Each row was made from one path, in order. Every step used is in the known rows, and no mark comes twice. Write each row's path.
Known rows:
tarop > lerar > papob > tupar > gimibi > rakuzef: [-16   4 -11  13 -18  16   6  -5  17 -16 -25 -16  15 -46   1 -11 -29   4
  38  10   7 -16   9]
lerar > papob: [-16   9  11   9  -7  10  12  -6  21   1 -22 -11   9 -33 -14 -11 -11  22
  21 -10  21 -30   8]
rakuzef > papob > tupar > tarop: [  1  17  13   2   3  12  13  -6  30 -13 -21  -8   2 -43   4 -17  -2 -12
  21  -6  17 -16  13]
gimibi > rakuzef > tarop > lerar > papob > tupar > kota: [-16  15  -9  19  -5   7   5   1  12   6  12 -23   1 -53  16 -15 -33  14
  26  10  17 -18  -3]
rakuzef > tarop > lerar > papob > tupar > gimibi: [-11   8  -6  15  -6  -4  16 -15  28 -14  -5 -15  12 -55   3 -19 -35   7
  28   8  14 -18  -1]
tupar > gimibi > rakuzef > tarop > lerar: [-12   4 -11   7  -9 -19  -9  -6  15 -12 -15  -8   4 -29   7  -1 -33   9
  29   6  -1 -24 -10]
kota > rakuzef > papob: [ -6  10  26  11   0  14  11   8  31 -19 -25 -21  -1 -30  -8  -7 -12  21
  10 -14  10 -28   8]
gimibi > rakuzef > papob > tupar: [ -7  11  -1  10  -3  11   0   3  15 -11 -14 -18 -13 -40   4  -5  -5  -2
  22   1  17 -25  12]
tarop > lerar > gimibi > rakuzef > papob: [-25   5  -8   3 -15   2  -2  13   9 -32 -20 -14 -17 -33  -2  11 -27  42
  21  -4   5 -29  -4]
kota > rakuzef > tarop: [-11   8  19   6   7   0   3  -8  31  -1  -5 -12  -2 -26   7 -11 -23  13
   9  -9  12 -26  -4]
tupar > tarop > lerar > papob > rakuzef: [-17   9   4  -2 -20  35   8  -7  21   0 -25 -17  13 -39  -6 -12 -33   9
  36 -10   5 -28  -4]
gebam > tarop > lerar > papob > rakuzef > gimibi: [-24  16   6  -3 -19  16   6   8  15 -10 -10 -21 -15 -36 -10  -3 -36  15
  14  -4   9 -23 -11]
papob > tupar > kota > rakuzef > tarop: [  1  12  25   9  19   5   9  -3  37   9  16 -15  -1 -43  27 -22 -19  -4
  12   4  22 -11  10]
gimibi > rakuzef > tarop > lerar > papob > tupar: [-26  10 -21  16 -14  12   1 -10   8  -5   3 -23  -4 -50   8 -11 -36  12
  27   5  15 -24  -7]
rakuzef > papob > tupar: [ -3  12  10   7   2   8  12  -3  26 -12  -8 -16  -7 -41   1 -11  -4  -1
  18  -4  25 -20  15]
gebam > tarop > rakuzef > papob > tupar: [-15  19   9   5  -7  25  17   7  17 -15 -17 -29 -12 -43  -3  -8 -19  -6
  15  -6  18  -1   5]
gimibi > rakuzef > papob: [ -9  11   4   9  -6   1  -2   9  12 -11 -25 -15 -10 -29  -7   1  -4  15
  18  -6  10 -34   4]
tarop > tupar > gimibi: [  1  11   6   3   0  -8  17   8  27  -5 -36   4  26 -22 -13  -9 -21  -6
  34  -6  10 -14   5]
papob > rakuzef > tarop: [ -8   7  10  -3   3  -1  -5 -11  23  15   4 -12 -18 -32   5  -7 -21   0
  22  -5  17 -36  -7]
kota > rakuzef > papob > tupar > tarop: [  1  15  25   6   4  29  16  -3  39 -19 -25 -15   6 -43   6 -19  -9  -8
  16  -8  10 -13  15]
zikod > lerar > papob > rakuzef > tarop > tupar > gimibi: [  0  17   1  11  -9   3  26   8  38  18 -22  -3  14 -42 -16 -25 -51  -1
  45  -5   7 -48  -6]
tarop > rakuzef > papob > tupar: [-12   6   1  13  -5  20  15   8  19 -10 -17 -23  -2 -47   0 -11 -17   5
  22  -8  19 -12  10]
zikod > lerar > papob: [-15  12   8   4 -16  16  16  -2  29  11 -18  -7  14 -29 -11 -22 -26  19
  32 -13  19 -42  11]

Which path is each row?
[-14   8   8  -1 -13  13   9  10  31  15 -12  -4  -7 -36  -7 -19 -30  16
  26 -10  15 -51   6] -> zikod > lerar > papob > rakuzef > gimibi
[ -1  12  31   9  16  -4   6   4  34   9   4 -12   2 -31  16 -15 -18  15
   9  -3  15 -20   2] -> tupar > kota > rakuzef > tarop
[ -3   2   2   1  -1   1  -4  -7  22  -3 -22  -3   4 -34  12  -8  -7 -18
  33  10  12 -15  17] -> papob > tupar > gimibi > rakuzef
[  1  12  13  13   9  -9  19   7  37  -7 -27  -3  19 -28  -6 -13 -36   0
  22  -5   2 -18  -5] -> kota > rakuzef > tarop > tupar > gimibi
[-14  10   2  -8 -12  12   2  -8  19  -9 -21  -5  21 -22   4  -9 -25   3
  31 -10   6 -11  -1] -> tupar > tarop > lerar
[ -8   8  -3  18  -1  -8   5 -12  23  -2 -17  -9  -1 -53   5 -15 -16  -2
  26  12  13 -28   4] -> lerar > papob > tupar > gimibi > rakuzef > tarop
[ -9  14   2  -7  -8  16   7   5  31 -10 -23   4 -11 -40  14 -14 -20   3
  33  -2   9 -33  13] -> zikod > lerar > gimibi > rakuzef > papob > tupar > tarop
[ -8  18  -4   6   6 -14  13   3  18   6  -7  -2   6 -25  -7  -9 -29   3
  24 -10  16 -23 -11] -> rakuzef > tarop > tupar
[  6  22  26  19   9  12  30  34  33  -8 -23 -18  16 -33  -9 -12 -22  16
  17 -11  11 -16   7] -> tarop > tupar > kota > rakuzef > papob
[-22   0   3  -8  -3  -1  -8   1  14  -6 -20   2 -14 -22   6   7 -11  25
  21  -3  13 -28   4] -> lerar > gimibi > rakuzef
[-11  17  -2  15  -3   9  18   4  20  16 -11 -14  -1 -42 -18 -12 -37  10
  30  -9  15 -39 -15] -> lerar > papob > rakuzef > tarop > tupar
[ -6  16   0   2  -9  18  12  -4  23 -22 -15 -16   9 -42   6 -14 -20  -5
  27  -5  11  -9   6] -> rakuzef > papob > tupar > tarop > lerar
[ -8  14  12   6  -8  35  15  -1  34 -29 -20 -23  13 -42   8 -17 -28  -1
  22  -7   4  -7   7] -> kota > rakuzef > papob > tupar > tarop > lerar
[  3  14   1   9   7 -26  15   2  28  -1 -21   5  16 -29  -8 -11 -27  -3
  28  -3   9 -20  -7] -> rakuzef > tarop > tupar > gimibi
[-14  22   6  -1  -6  10   7  17  14 -25   1 -22 -25 -44  16   3 -25  14
  17  10  14  -2   3] -> gebam > tarop > lerar > gimibi > rakuzef > papob > tupar > kota
[-12  17 -14  10   0 -10   2   8   8   7 -13  -3   1 -23  -4  -3 -30   3
  27  -6  10 -27 -15] -> gimibi > rakuzef > tarop > tupar
[-15  23  23   8  -9  40  23   4  30 -10   0 -33  11 -45   9 -19 -36   5
  17   3  17   5   9] -> gebam > tarop > lerar > papob > tupar > kota > rakuzef
[-20   5   0   9  -5  20  18   5  22  -3 -30  -3  12 -52   4 -21 -18   5
  18  -7  12  -7   5] -> lerar > papob > tupar > tarop > rakuzef > gimibi
[-14   9  -3   4   0 -13 -12  -6  10   7  -7  -7 -12 -25   7  -2 -16   8
  18  -2  12 -33  -7] -> gimibi > rakuzef > tarop
[-15   4  11   4  -5   7   5   7  23   4 -16  -8 -12 -41  -9  -9 -14  19
  15  -7  17 -39   2] -> lerar > papob > rakuzef > gimibi
[-13  26  12   4 -10  24  19   0  20  -3   4 -27   8 -45   6 -17 -28   2
  23   5  24   2   8] -> gebam > tarop > lerar > papob > tupar > kota
[-14   3   0  -3   0  11   7   4  21  -3 -21   2   7 -40  16 -17 -16 -10
  19  -6  12   0   7] -> papob > tupar > tarop > rakuzef > gimibi
[-18   8   2  -2 -15  18   6   5  22  -7 -23  -7   4 -41  -3 -11 -30  15
  24  -8   3 -28  -7] -> tupar > tarop > lerar > papob > rakuzef > gimibi
[ -2  11  13  15   4  17  20  18  23   0  -8 -24   2 -51   9 -15 -13   6
  21  -2  22  -6  16] -> tarop > rakuzef > papob > tupar > kota
[-20   7   6   7  -5   7   2  -6  25 -11   0 -19   4 -27   8  -9 -42  21
  15  -9   6 -20 -10] -> kota > rakuzef > tarop > lerar
[  0  15  20   9  14  -3  19  34  31   1 -15   1  16 -24   2 -12 -24  13
  11  -8  11  -9   4] -> tarop > tupar > kota > rakuzef > gimibi
